Known rows, with every step that occurs:
pefito/nogi/fotov/lotar/tipob/devi: [-29.6,0.1,-26.6,4.6,-12.6,-7.9,-11.3,-33.8,-8.2,24.1,31.5,9.7,-6.3,8.5,-10.9,25.4,8.4,18.8,-16.7,5.4,5.1,25.2,48.6,37.0,8.8,6.3,-13.1,3.9]
lotar/fotov/loze/roda: [20.8,-6.8,-37.6,43.0,21.7,12.4,-25.2,-1.0,-41.7,-0.2,-11.4,-22.6,-29.9,-8.6,39.7,26.6,13.3,-23.7,-23.0,-40.7,-10.9,35.9,22.7,-3.2,-29.2,-23.6,-4.9,-18.6]
roda/tipob/vage/pefito/loze/fotov/nogi: [-4.9,35.5,-0.7,30.8,-22.3,10.7,12.6,41.7,-43.4,27.4,-11.7,-40.3,-49.3,-57.4,3.2,41.5,32.9,-23.9,-7.5,-16.4,-21.8,14.0,25.6,-12.7,-16.2,-13.1,-31.5,-5.0]
roda/tipob: [12.9,-12.9,-20.2,26.8,5.4,-5.7,-0.1,-29.1,-10.7,38.8,-10.0,-23.0,7.6,9.0,28.1,36.2,12.5,-21.4,-6.4,-27.7,-8.8,22.2,15.4,12.5,-14.7,-16.9,-24.5,-43.4]
devi/tipob/vage/pefito/nogi/fotov/loze: [10.5,28.7,-28.7,35.4,8.9,3.2,-11.7,15.5,-32.4,24.8,-9.6,11.5,-38.0,-26.7,26.0,6.8,9.5,-14.2,-23.6,33.6,-28.2,25.6,46.1,26.8,4.0,3.4,-44.8,3.0]
devi/tipob: [25.9,-8.2,-30.0,23.3,14.3,4.5,-13.2,-26.7,-12.9,35.6,-11.1,-7.3,7.7,34.1,62.0,10.3,-3.9,-31.4,-14.6,-8.2,-47.4,27.6,31.7,27.1,-31.1,-5.6,-26.2,0.8]
nogi/fotov/loze: [7.3,2.0,-46.0,17.8,20.9,-5.9,-11.8,-2.9,-38.5,18.4,0.3,-1.0,-7.9,-15.7,9.7,47.7,27.5,-8.7,-18.0,8.8,9.0,37.1,42.4,4.0,6.6,10.9,-31.2,-2.4]
tipob/vage: [7.1,10.9,-38.7,16.4,0.7,0.4,-22.0,-23.0,6.3,29.9,-11.6,-11.5,-16.3,9.1,11.8,28.6,22.6,-50.3,-37.9,-12.2,-5.1,34.5,22.9,17.3,-17.5,8.9,-27.0,-49.7]
lotar/fotov: [18.9,-9.9,-25.7,32.6,10.6,1.7,-19.5,-21.6,-37.4,18.5,-12.2,-18.8,11.6,19.1,40.3,26.0,-5.5,-30.3,-17.7,-32.8,-10.2,26.5,21.7,27.1,-28.7,-12.4,-2.4,-30.8]
tipob/vage/pefito/nogi: [-0.8,26.7,-16.2,38.0,2.1,-0.5,-15.2,-3.0,-10.3,32.4,-21.2,17.4,-29.5,9.6,21.9,14.9,-3.3,-57.1,-36.0,22.5,-25.8,20.8,32.5,40.2,-7.3,5.6,-29.9,-57.7]
lotar/tipob/vage/pefito/nogi: [14.4,18.3,-6.6,40.9,3.2,2.5,-21.4,-19.0,-37.4,27.3,-20.0,0.6,-29.3,11.5,34.1,17.5,-12.5,-33.1,-30.8,5.3,-35.6,14.3,32.9,52.1,-13.9,-2.9,-14.6,-62.0]
roda/loze/pefito/nogi/fotov/lotar/tipob: [-26.5,-7.8,-16.2,25.6,-4.7,-26.2,28.0,8.9,-46.5,21.8,9.2,5.8,37.8,-14.7,14.5,16.6,15.2,11.7,9.1,-7.1,12.0,12.8,46.8,-0.9,18.0,2.3,-23.4,25.6]
devi/tipob/vage/pefito/loze/roda: [30.9,22.8,-19.0,32.7,11.5,23.4,-10.7,23.1,-22.2,22.9,-32.2,-13.9,-42.2,-21.8,41.0,5.6,9.9,-28.2,-47.3,-2.1,-44.7,24.3,40.0,13.1,-31.2,-26.2,-33.7,18.2]
loze/pefito/nogi/fotov/lotar: [-24.6,3.0,-37.0,22.4,-9.5,-20.4,22.9,22.7,-0.1,45.4,5.2,26.7,28.2,7.1,21.4,13.3,12.7,-14.4,2.6,21.7,-4.8,10.2,48.1,9.2,7.8,17.4,-23.8,-0.4]
pefito/vage: [3.5,6.7,-36.1,23.9,-2.9,-3.7,-0.1,-19.2,6.7,29.4,-27.2,7.5,26.8,34.3,6.2,42.3,3.8,-40.3,-42.1,-16.2,-25.1,23.7,43.8,34.6,-3.8,16.3,-32.1,-39.7]
vage/pefito/nogi/fotov/loze/roda/tipob: [19.3,8.9,-13.4,50.5,24.1,-3.4,12.2,21.1,-47.4,19.1,-11.0,-0.3,-30.9,-46.5,25.7,22.1,14.0,-2.2,-0.1,8.9,-12.6,9.7,31.4,10.3,18.4,-30.7,-39.4,-15.9]
lotar/tipob/vage/pefito/nogi/fotov/loze/roda: [31.1,22.9,-23.2,43.4,20.2,5.5,-15.4,11.3,-57.4,4.2,-11.3,-5.9,-53.8,-45.0,19.8,18.9,14.7,-5.6,-26.9,5.2,-16.9,15.4,38.5,27.8,8.7,-12.0,-26.7,-28.3]
loze/roda/tipob: [31.7,-12.9,-22.9,32.4,16.2,0.4,2.3,-20.9,-7.9,28.0,-12.9,-29.1,-7.6,-5.1,39.9,22.6,16.8,-28.1,-6.2,-42.3,-18.1,15.8,9.2,6.2,-16.0,-33.5,-27.1,-35.7]
devi/tipob/vage/pefito/nogi/fotov: [28.1,25.0,-19.5,32.3,7.5,-1.1,-2.3,3.9,-24.1,31.8,-12.3,7.9,-12.2,-11.6,37.9,-6.5,-5.1,-24.4,-19.0,28.3,-34.5,9.8,38.8,52.3,2.2,-2.2,-44.2,-4.1]
vage/tipob: [28.6,-10.5,-27.7,24.2,30.1,5.4,-28.2,-21.6,-32.1,30.3,-18.5,-9.2,-31.7,16.6,77.8,34.1,-4.4,-38.2,-18.5,-14.6,-10.8,34.0,30.4,21.2,-14.2,1.1,-12.2,-17.4]
lotar/fotov/loze/roda/tipob/vage: [18.3,-2.5,-32.8,41.3,-1.5,12.7,-20.2,-6.1,-19.5,6.2,-11.1,-54.7,-47.9,-45.9,11.6,25.5,36.6,-13.0,-21.6,-70.5,10.5,32.8,0.8,-17.0,-25.2,-38.2,-15.4,-47.8]
pefito/vage/tipob/devi: [5.9,-3.0,-37.7,14.5,-8.8,12.7,-22.0,-30.2,16.8,28.2,-18.8,8.4,-25.6,14.8,18.3,49.7,-3.4,-34.4,-54.2,-21.8,-4.1,39.8,45.6,28.4,7.4,7.9,-9.9,-17.5]
roda/loze/fotov: [3.2,1.5,-37.2,28.4,15.6,-12.3,21.3,5.0,-42.7,3.3,-3.1,-24.5,11.7,-10.8,27.9,25.9,21.7,-42.7,-6.2,-36.2,14.9,37.5,20.7,-6.6,3.3,-5.5,-29.6,7.3]
loze/fotov/lotar/tipob: [-17.3,2.0,-50.4,26.8,4.6,-2.5,3.5,-4.6,-33.4,23.6,15.4,-33.7,-18.4,9.1,53.1,25.8,2.7,-9.3,5.2,-38.9,3.3,33.1,23.9,14.5,-35.2,-2.5,-0.5,-15.9]
roda/tipob/devi: [-0.5,-16.2,-26.8,14.6,-15.5,3.1,-8.1,-44.6,15.1,37.8,5.6,-12.4,-9.6,3.8,-2.7,41.1,14.9,-20.4,-21.5,-25.5,2.4,34.6,16.8,6.6,-7.3,-22.2,-11.7,-34.6]

Rows:
[-44.1,14.5,-34.2,23.3,-16.7,16.5,3.7,21.2,-38.5,21.7,12.5,-13.8,-48.6,-22.3,12.8,45.6,-1.9,9.5,-28.7,-8.2,13.5,45.2,48.3,5.4,-27.1,-17.2,12.6,22.3]	vage/pefito/loze/fotov/lotar/tipob/devi
[-43.6,24.0,-17.3,23.7,-6.7,11.3,-21.7,10.4,-38.0,30.6,-8.2,-13.3,-54.4,-18.3,8.0,40.4,6.6,0.9,-41.7,2.8,5.6,38.5,47.9,13.2,-37.3,-3.7,-12.7,-9.8]	fotov/lotar/tipob/vage/pefito/loze
[9.0,41.0,-12.1,27.8,-13.6,20.4,0.4,44.3,-44.6,24.2,-12.7,-24.2,-49.4,-33.2,37.6,15.8,17.1,-33.1,-15.5,3.1,-59.8,19.3,41.3,2.3,-32.2,-2.2,-33.6,39.0]	devi/tipob/vage/pefito/loze/fotov/nogi
[-28.6,-6.2,-33.0,19.8,8.0,-2.0,-19.9,-31.1,-24.2,31.1,10.3,-14.6,-17.5,24.7,39.6,30.9,-1.4,-6.5,-10.1,-18.8,-6.7,34.0,33.2,20.7,-38.4,0.1,-7.0,-22.7]	fotov/lotar/tipob
[4.7,-15.5,-48.4,38.2,-28.4,22.1,-15.2,8.2,-6.3,22.1,-26.7,4.5,-27.1,-16.1,26.6,55.2,-2.0,-19.8,-45.3,-45.6,7.0,43.9,45.2,-12.3,-3.5,-5.4,25.4,-13.7]	lotar/fotov/loze/pefito/vage/tipob/devi
[7.2,1.0,-6.0,27.6,-1.0,6.0,-27.5,-19.7,-48.1,17.8,-0.8,-17.6,-8.1,11.1,33.2,27.2,1.9,-35.8,-0.6,-20.7,-43.1,16.9,25.6,15.8,-34.6,-3.4,-11.3,-12.3]	lotar/fotov/nogi
[10.2,13.5,-9.1,63.6,-0.4,11.9,-12.6,15.6,-35.7,10.1,-20.7,-25.3,-62.3,-47.4,21.5,12.3,11.2,-21.0,-20.2,-35.8,-10.7,19.7,10.5,5.3,-15.4,-41.6,-18.7,-55.3]	lotar/fotov/loze/roda/tipob/vage/pefito/nogi
[13.1,32.4,-33.1,39.8,18.6,2.3,-10.1,27.3,-30.9,10.5,-12.4,10.8,-56.3,-47.8,8.2,15.6,23.2,-29.4,-31.9,23.9,-9.1,21.3,39.1,16.3,15.1,-5.4,-41.8,-22.1]	tipob/vage/pefito/nogi/fotov/loze/roda
[28.2,-7.6,-37.7,28.6,22.7,-3.3,4.8,-0.5,-32.2,14.6,-1.2,-29.4,-18.8,-46.0,14.7,36.6,38.7,5.1,-1.6,-26.7,8.1,23.5,21.3,-12.2,7.9,-26.4,-36.8,-9.8]	nogi/fotov/loze/roda/tipob
[-3.5,16.7,-4.9,29.4,-8.2,7.8,-1.3,11.8,-23.8,37.1,-29.1,-21.8,-27.9,-33.6,-1.9,44.7,21.3,-15.5,-37.8,-6.5,2.9,25.8,30.3,4.4,-13.6,-20.7,-30.3,-30.6]	roda/tipob/vage/pefito/loze
[20.7,13.4,-25.0,27.5,4.5,-7.0,0.6,4.8,-7.1,12.6,-4.4,-19.8,-26.2,-46.0,-14.3,20.5,56.0,-2.2,-18.3,-21.2,-0.1,13.9,23.5,-0.4,25.7,-9.5,-53.4,-29.5]	pefito/nogi/fotov/loze/roda/tipob/vage
[-31.1,4.8,-47.4,9.3,11.8,-12.7,-1.5,-5.3,-14.0,31.5,17.2,-2.3,-5.1,-4.7,14.4,28.1,15.2,-8.8,-5.2,9.2,21.9,32.3,38.4,15.2,-8.5,10.4,-31.7,4.2]	nogi/fotov/lotar
[-27.7,25.4,-51.2,38.3,-3.4,5.8,-1.5,14.4,-33.5,24.9,8.1,-34.6,-66.3,-29.4,47.1,20.2,-6.0,-26.7,-8.7,-21.9,15.1,36.7,17.6,17.1,-41.4,-11.1,0.6,-39.6]	loze/fotov/lotar/tipob/vage/pefito
[0.9,-14.7,-29.0,30.9,1.2,-12.0,18.9,3.6,-24.6,27.7,-18.0,2.6,32.6,-2.5,28.5,28.8,14.8,-46.9,-11.3,-16.6,1.8,30.1,30.5,-21.6,-1.4,-6.2,-18.1,-1.9]	roda/loze/pefito
[17.9,12.7,-13.8,36.4,25.1,13.4,-4.0,25.8,-43.1,21.0,-32.3,2.7,-23.8,-9.9,35.3,32.3,2.2,-30.9,-39.8,7.8,-28.1,22.8,46.8,11.7,-18.9,-23.9,-21.8,6.4]	vage/pefito/loze/roda
[9.1,0.9,-26.0,20.4,-8.5,-2.3,-9.1,-28.7,7.5,36.2,-9.9,-32.1,-14.5,-8.5,7.4,31.5,29.1,-31.1,-20.9,-34.2,3.7,26.6,8.5,8.1,-13.8,-10.4,-30.5,-60.5]	roda/tipob/vage
[23.1,10.5,-25.1,44.2,7.4,9.6,-3.0,-2.8,-8.1,29.7,-20.3,-30.8,-55.6,-41.5,33.7,16.2,7.7,-44.1,-19.0,-24.3,-5.3,19.4,2.9,8.6,-22.5,-42.9,-25.2,-59.7]	loze/roda/tipob/vage/pefito
[14.4,-13.8,-33.9,12.0,8.5,13.8,-36.1,-36.0,-4.6,28.6,-2.5,0.0,-47.9,9.1,46.4,39.7,-1.0,-35.4,-34.0,-11.8,3.0,46.4,32.1,15.6,-5.9,-4.2,1.3,-9.4]	vage/tipob/devi
[29.4,20.5,-12.1,34.7,9.0,-5.2,-10.5,-9.5,-52.7,21.0,-11.2,-3.4,-14.8,-16.0,21.8,19.1,-4.4,-10.8,-22.3,14.5,-14.0,6.0,37.4,58.3,8.8,-1.2,-23.4,-41.6]	lotar/tipob/vage/pefito/nogi/fotov
[-48.0,29.4,-20.6,42.1,-3.6,-9.1,15.3,19.0,-49.3,6.8,8.2,-20.1,-45.4,-33.1,21.9,7.8,4.7,-23.2,-6.9,-22.0,18.6,32.5,26.0,10.9,-7.1,-6.0,-24.8,-9.3]	roda/loze/fotov/lotar/tipob/vage/pefito/nogi
[-30.7,-0.9,-56.9,14.0,-16.4,6.1,-3.6,-19.9,-5.3,22.4,31.0,-25.6,-35.9,3.5,22.2,32.1,5.4,-7.1,-12.0,-37.7,15.3,46.2,26.0,9.3,-27.3,-7.2,12.6,-8.0]	loze/fotov/lotar/tipob/devi
[10.7,22.2,-16.4,26.8,-0.1,18.1,-14.4,14.7,-25.6,33.6,-29.8,-5.9,-29.4,-8.3,30.4,19.7,5.7,-22.5,-47.1,11.9,-34.9,30.6,46.6,19.3,-29.3,-9.3,-30.9,12.1]	devi/tipob/vage/pefito/loze
[3.8,9.2,-27.6,22.9,16.5,-13.0,-7.7,-0.3,-34.2,17.9,-2.4,19.4,7.3,4.9,2.6,35.4,28.1,-7.0,-19.6,21.0,-13.5,24.3,51.4,18.8,23.5,22.7,-41.2,-6.1]	pefito/nogi/fotov/loze
[14.9,-6.3,-54.6,27.6,3.5,-6.6,9.5,22.1,-28.3,33.4,-8.8,8.2,11.6,-21.5,24.0,44.8,25.5,-15.0,-9.4,8.9,3.7,29.1,42.6,-17.1,5.4,7.4,-13.5,-4.5]	nogi/fotov/loze/pefito
[19.8,-0.3,-30.9,27.1,12.2,4.7,-14.4,-15.6,-10.6,27.5,-34.8,0.4,-10.2,21.0,49.5,44.6,-5.4,-37.9,-38.1,-24.2,-16.7,27.3,43.6,33.3,-1.0,14.1,-23.1,-25.5]	pefito/vage/tipob
[-8.7,-4.9,-28.3,26.3,-8.6,-17.1,16.9,6.1,-26.7,39.9,6.2,10.3,29.5,8.4,33.1,17.6,4.0,9.7,7.2,2.3,-12.8,4.1,47.7,20.5,0.6,9.0,-8.7,-6.4]	loze/pefito/nogi/fotov/lotar/tipob
[24.6,1.9,-30.7,19.9,2.0,3.6,-28.8,-39.5,-21.1,23.5,-10.3,-28.9,-14.9,11.4,25.0,32.1,13.4,-25.3,-31.7,-30.0,-12.4,27.7,22.1,29.7,-23.9,1.9,-11.6,-55.6]	lotar/tipob/vage
[-11.3,26.7,-25.9,21.8,9.8,9.2,-6.2,28.7,-49.5,13.7,-2.6,-25.4,-54.0,-61.7,7.0,28.6,19.4,18.5,-33.0,-1.9,17.4,22.8,46.9,13.3,-16.1,-19.5,-23.2,16.9]	nogi/fotov/lotar/tipob/vage/pefito/loze/roda
[-3.7,26.9,-17.0,24.8,0.3,10.6,-15.5,17.8,-27.5,29.7,-29.9,-0.9,-32.8,-15.8,3.0,41.9,14.5,-32.8,-54.9,16.2,-5.3,33.2,45.4,14.2,-16.9,-0.7,-26.5,-20.0]	tipob/vage/pefito/loze
[16.2,15.7,-14.7,36.5,21.6,-11.5,5.2,5.6,-46.2,29.0,-12.5,23.2,6.0,0.2,31.0,18.6,-12.3,-26.2,-11.0,38.6,-19.2,7.9,45.4,50.7,15.4,1.3,-33.0,-16.6]	vage/pefito/nogi/fotov
[5.7,34.0,-33.3,31.7,-1.7,9.7,8.4,45.0,-36.5,21.3,-24.6,-21.1,-31.7,-30.5,16.1,37.3,19.4,-36.3,-40.1,-4.3,2.2,32.3,35.3,8.4,-13.9,-2.8,-19.7,-10.8]	tipob/vage/pefito/loze/fotov
